Each row was made from one path, in order. Every step used is in the known rows, and no mark comes twice. Write each row's path.
Known rows:
vobe magumiz: [ 22   6   0  -1  16 -11  14  30   5  29 -37   2  -5  -6   2  20   2   9
   2   1  -9  14  39 -16  -6  10  19  -2  -8]
sumir tonu teti zoke magumiz: [ 65  -2   8  -1   1  19  -2  30 -11  -6  25   0  13 -14  21   3 -20 -22
 -11 -36  12 -11  33   1 -25   8  -3  19 -14]
rebu vobe magumiz sumir: [ -6  29   0  28   6 -18  16  32  15  27 -42  -7   3 -12 -12  24  -1   5
  10  32 -15  15  28  -3 -33  -3   7   7 -26]
magumiz teti tonu: [ 12   7  -3  11 -12  -3  -7  24 -15  34  -2  -1 -11  20  -4   7  11  14
  13  -4   5  19  -3  -6 -22   9   2  13 -13]
vobe rebu loto bugofa: [ -7  13   8  28  22 -42   2  24 -26  17 -32  16   7   7  28  27  24  12
  23  20 -30  16  33   0 -29  -5  37  -2   3]
zoke teti: [ 21  -6   7   7   0 -14  -1  46  -3  13  -6 -12   2  13  15  12 -21 -11
  -5 -34 -23   4  18 -10 -23  -6  40   2  -1]
bamipuf bugofa: [ 14   7  30   3   4 -28  -9  41   9   5 -16 -13   1   3  16   9 -15  25
   4 -23 -28   0  18 -15 -30  -4  24   0   7]
magumiz vobe rebu loto bugofa: [-15   7   8  24  12 -35  22  20 -22   7 -28  18  11  -3  20  29   3   6
  29  46 -29  22  22   4 -46 -15  19  -5   3]
tonu teti magumiz: [ 24  -2  -1  10  -2  19  -9  18 -16   4  -5   3   9   8  24 -13 -23   5
 -25  -5  11  23  21  -3 -21  -2  28  -3 -17]
zoke magumiz sumir: [ 17  17   7  12   1 -17  -6  37  -6  26 -25 -28  10  -8   5  16   4  -3
  -2 -14 -14   0  25  -9 -24  12  18  11 -11]
magumiz teti: [  5  -3  -4   9  -1 -10   0  38  -9  23 -21  -7  -5  11  -4  12   3  10
   3   8 -15  15   5 -14 -32   8  17  15  -5]
zoke teti tonu sumir magumiz: [ 23  13   1   2 -19   4   2  19   1   7  11  -5  -3  10  29 -16 -43 -15
 -17 -51   1 -15  28 -13 -22 -10  42   2 -29]
teti zoke magumiz vobe rebu loto bugofa: [  9   4  25  25   3 -22  13  21 -31   4   9  17  13   1  37  35  -8 -14
  26  19 -14  10  45   7 -40 -16 -21   4   0]
vobe rebu: [ 28   5 -11   1  10 -20  15  21  -3  12 -28   7  -1  -2  11   8  -5  18
  -8  -3  -5  18  41 -11  -4   4  40   0   1]
loto bugofa bamipuf: [ -1 -14   9  10  26 -32  -3   8 -15  13  -4  -9   7 -11  31  25  10  14
  39  -7 -32  -3  18  -6 -26   9  57  15  -3]
tonu teti: [ 27  -9   0   1   2   9  -1  24  -7   6 -18   5   2  -3  15  -4 -15  11
 -16  -9  -9  17  10 -14  -6   9  30   1  -7]
sumir tonu: [ 30  10  -7 -11  21 -24  17  24   6   8 -15  -9   6 -10  -4   8   7   3
   5 -17 -12  -8   9  -3 -36   0  41  16  -9]
vobe rebu loto bugofa bamipuf: [ -5   0   4  42  25 -35  -2   5 -31  18 -19   3  14  -4  41  37  28  14
  44  12 -35  12  31   9 -25   1  49   9   5]
tonu teti zoke: [ 37 -17  12   0  -8  12   0  14 -12  -7  12  17   7   4  22  -4 -30   6
 -13 -19   3  12  19  -7  -3  -3   8  15 -15]
magumiz vobe rebu: [ 20   0 -10  -5  -1 -13  33  16   0   3 -24   9   4 -11   2   8 -26  15
  -2  25  -6  23  29  -4 -20  -4  22  -3   2]
bugofa bamipuf: [ 20 -15  -2   7  16 -15   1   8  -5  22 -12 -16   4  -5  15  18   1  19
  16 -26 -20   6  15  -7  -8   6  45  16  -3]
zoke magumiz sumir tonu teti: [ 43  20  -4  16  -3  10  -5  35  -7   4 -11 -23  24 -29   8   1  -2 -20
  -8  -3  -3  -9  17   5 -43  22  22  14 -17]
zoke magumiz: [ 31   4   8   0  14 -11  -3  40  -5  30 -23 -16  -4  -3  13  16   0   0
  -9 -37 -13   4  32 -21 -13  11  14   1  -1]
sumir magumiz: [ 20   7   2 -23  18 -20  16  29   0  -4 -29 -14   6  -4  11  -2 -20  12
 -12 -35 -11 -10  26 -21 -33  -7  38  15 -19]
teti zoke magumiz: [ 41  -5  20  -4   1  -9  -1  29  -9  16  11  -6  -2   7  19  16 -12  -4
  -6 -45   0  -2  41 -15  -6  -2  -9  15  -9]
loto bugofa: [ -4  -2  12  -5  25 -36   3  25 -10  11 -16   1   1  -1  18  16   9  12
  19   0 -27   1  21 -15 -30  -1  44   3  -2]

Which path is each row?
[  7  40 -10  23  14 -21  25  34  18  17 -31 -10  11 -26 -21  24   8  -7
  17  31 -11   0  24  10 -55  -2  11  16 -29] => rebu vobe magumiz sumir tonu
[ 13   8  -1  23 -14  13 -13  13 -19   0  -9  -8  23  -2  17 -11 -18   2
 -19  18   8  21  13   9 -32   1  31   7 -26] => tonu teti magumiz sumir
[ 17   4 -11   3  -5  -5  26   8 -11   0  -9   6  10   2  13   3 -32   9
 -12  30  14  28  38   7 -34 -15  18  -5  -5] => teti magumiz vobe rebu
[  4  11  -3  30  -2 -12  20  12 -23  11 -21   9  14  14  16  14 -13   5
   0  34  -1  34  25  15 -43 -26   8  -5  -7] => teti magumiz vobe rebu loto
[-11  27   2  20  -7 -18  24  -9 -18   2 -10  21   7  -5  36   0 -21   4
  17  30  -9   4  31   3 -44 -19  22  -6 -24] => teti tonu sumir magumiz vobe rebu loto bugofa
[ 45  -4   8  -2 -12   0  26  17 -12   0  12   9   7  -9  18  15 -37  -5
  -5  -2   9  11  57  -2 -15  -4 -21   6   0] => teti zoke magumiz vobe rebu
[  4   5   6  26  -8   1  13  37   1  22  -3  15  -8  11  -5  27 -10  -2
  12  25   2  19  35  -6 -36 -10 -38  21 -23] => rebu vobe magumiz teti zoke
[-14   6  11  42  -4 -21   8  31 -36  -4   6   7  23  18  40  24 -22 -27
  17  36 -17  22  34  20 -69 -31  24 -11  -1] => zoke teti magumiz vobe rebu loto bugofa
[ 41   6 -22   8  -8  24  25   7 -14 -23   6  11  23 -20  16 -12 -38 -10
 -16  39  25  19  31  21 -51  -5  22   0 -13] => sumir tonu teti magumiz vobe rebu
[  6   3  -3  -9   2 -10  10  40  -9   0 -27 -18   6   7   3   1 -13   4
  -7  -8 -11  -7  15 -19 -51   2  23  26 -19] => sumir magumiz teti
[  6   5  -3 -16  -6  -2  36  10  14  -7 -24  -4   4 -15  13 -13 -56   3
 -21   4 -13  -8  19 -19 -36 -13  33   7 -25] => tonu sumir magumiz vobe
[ 18   9   1  -2 -30  11  22  14   3  -2  17  -6   3   2  21 -14 -67 -19
 -13 -24   0 -10  18  -8 -38 -19  22  -2 -29] => zoke teti tonu sumir magumiz vobe
[ 60  -8   8  -5 -10  26  19  24  -9 -17  31   2  17 -23  15   1 -41 -26
  -6  -9  11  -7  21   6 -40  -2 -20  16 -13] => sumir tonu teti zoke magumiz vobe
[ -4  -9   2  53   2  11   3  -8 -48  -7   3  14  29  -8  57  17 -13  -2
  28  54  -8  33  27  26 -50  -9  26  -2  -7] => tonu teti magumiz vobe rebu loto bugofa bamipuf
[ 26  13 -12   5 -33  12  27   8  -2  -8  12   7   4  -4  26 -16 -67 -16
 -18  -9   9  -2  45  -2 -27 -12  29  -8 -21] => zoke teti tonu sumir magumiz vobe rebu
[-14  -6  18  35  31 -37  -8  10 -27  24 -15  -7  10   2  36  37  31  11
  49  -4 -45   4   6   5 -33  -4  45  15  -4] => rebu loto bugofa bamipuf
[ 14  23  -4  30 -31   6  21  11 -14   4  -1   8   9   8  31  -3 -48 -19
  -8  -4  -5   6  29   7 -34 -24  18  -8 -22] => zoke teti tonu sumir magumiz vobe rebu loto
[  9   9  -8  22 -24   8  -5   8  -4  43  -2   4 -22  16   5  -6  -2  10
  -1   7   3  14   3 -10  -8  12  14   6 -17] => magumiz teti tonu sumir
[ 38  21 -10  18  -1   8  10  26   2   1 -26  -3  22 -36  -4   5   0 -10
   4  35  -2   3  22   9 -36  21  27  12 -22] => vobe magumiz sumir tonu teti
[ 19  12  -3   7  -9  -2   1  -2   4  38  -4  10 -20   7  12  -9  -7  17
  -5 -18   4  10  13 -13  12   4  32  -6 -18] => teti tonu sumir
[ 24   6   1  19 -21   4  -8  17   2  32  15   2 -13  17  22  -6 -28 -10
 -10 -35  -4   4  19  -7   3  -3  38 -10 -14] => zoke teti tonu sumir
[ 25  28  -9   8   9 -20  20  23  10  13 -29 -14  17 -29 -15  20  13  -6
  17  28  -8  -4  28   8 -42  11  28  17 -19] => vobe magumiz sumir tonu
[ 17  -3   6  12  -4  -3  -8  36 -14   8   8 -15   8  22  23   6 -26 -17
 -14 -28  -3   7  28  -2 -36 -15  36  -1  -9] => zoke teti magumiz
[ 29  15 -15  31  -4  15  19  11 -26 -12  -5  14  27  -9  19   0 -19 -13
  -4  42  12  27  18  31 -59 -15  12  -2 -14] => sumir tonu teti magumiz vobe rebu loto
[ 12  27  -7  19 -17  -3  30  -7 -10  12 -18  16   2   1  21  -7 -31   7
  -4  10   1  12  26   3 -26 -18  12  -5 -26] => teti tonu sumir magumiz vobe rebu loto
[ 16  12  -2  -7  -9  -3   1  28 -17  12  -6 -10  -3  13   4  -3  -4   9
   4 -23   9  -1  10 -12 -43   4   5  22 -27] => sumir magumiz teti tonu
[ 16  26 -10  12   5 -21   6  15  -5   2  -5 -24  24  -5  -5   1   3  -6
   3  12   5  -5  12  20 -59  -7  39  22 -27] => teti magumiz sumir tonu
[ 12  -3   3  -2 -21   5  13  16  -3  -6   4   3  -1  11  17 -12 -43  -1
 -17  -2   0 -14  27 -16 -32  -7  12  33 -33] => tonu sumir magumiz teti zoke
[ 23  -1   8  -7   3  -6  17  36  -3  19 -15 -15   0 -12   6  17 -20  -4
  -2 -10 -13   9  22 -15 -29   2  -4  -2  -1] => zoke magumiz vobe
[ 20  20  -3  -8  -7  -2   8   0   3  15  -8   0  -9   1  19 -18 -25  13
 -16 -35   8  -9  25 -18  -9  -2  34   5 -33] => teti tonu sumir magumiz
[ 27  11   3  16 -12   7 -17  38 -21  45   1 -13 -14  15   5  15  12  -2
   7 -26   8  13  16 -12 -21  21 -16   8  -8] => zoke magumiz teti tonu
[  4  18  -1  13  20 -14  19  36  14  31 -37   6 -10  -7  -2  25  -2   6
   4   6 -11  20  37 -14 -23  -5   5  -2 -17] => rebu vobe magumiz
[ 29  14  -9  11  -3   0   2  20  -1  -7 -13  -9  24 -25  -2  -6  -5  -4
  -3  15  -6  -1   0  11 -44  12  40  20 -21] => magumiz sumir tonu teti
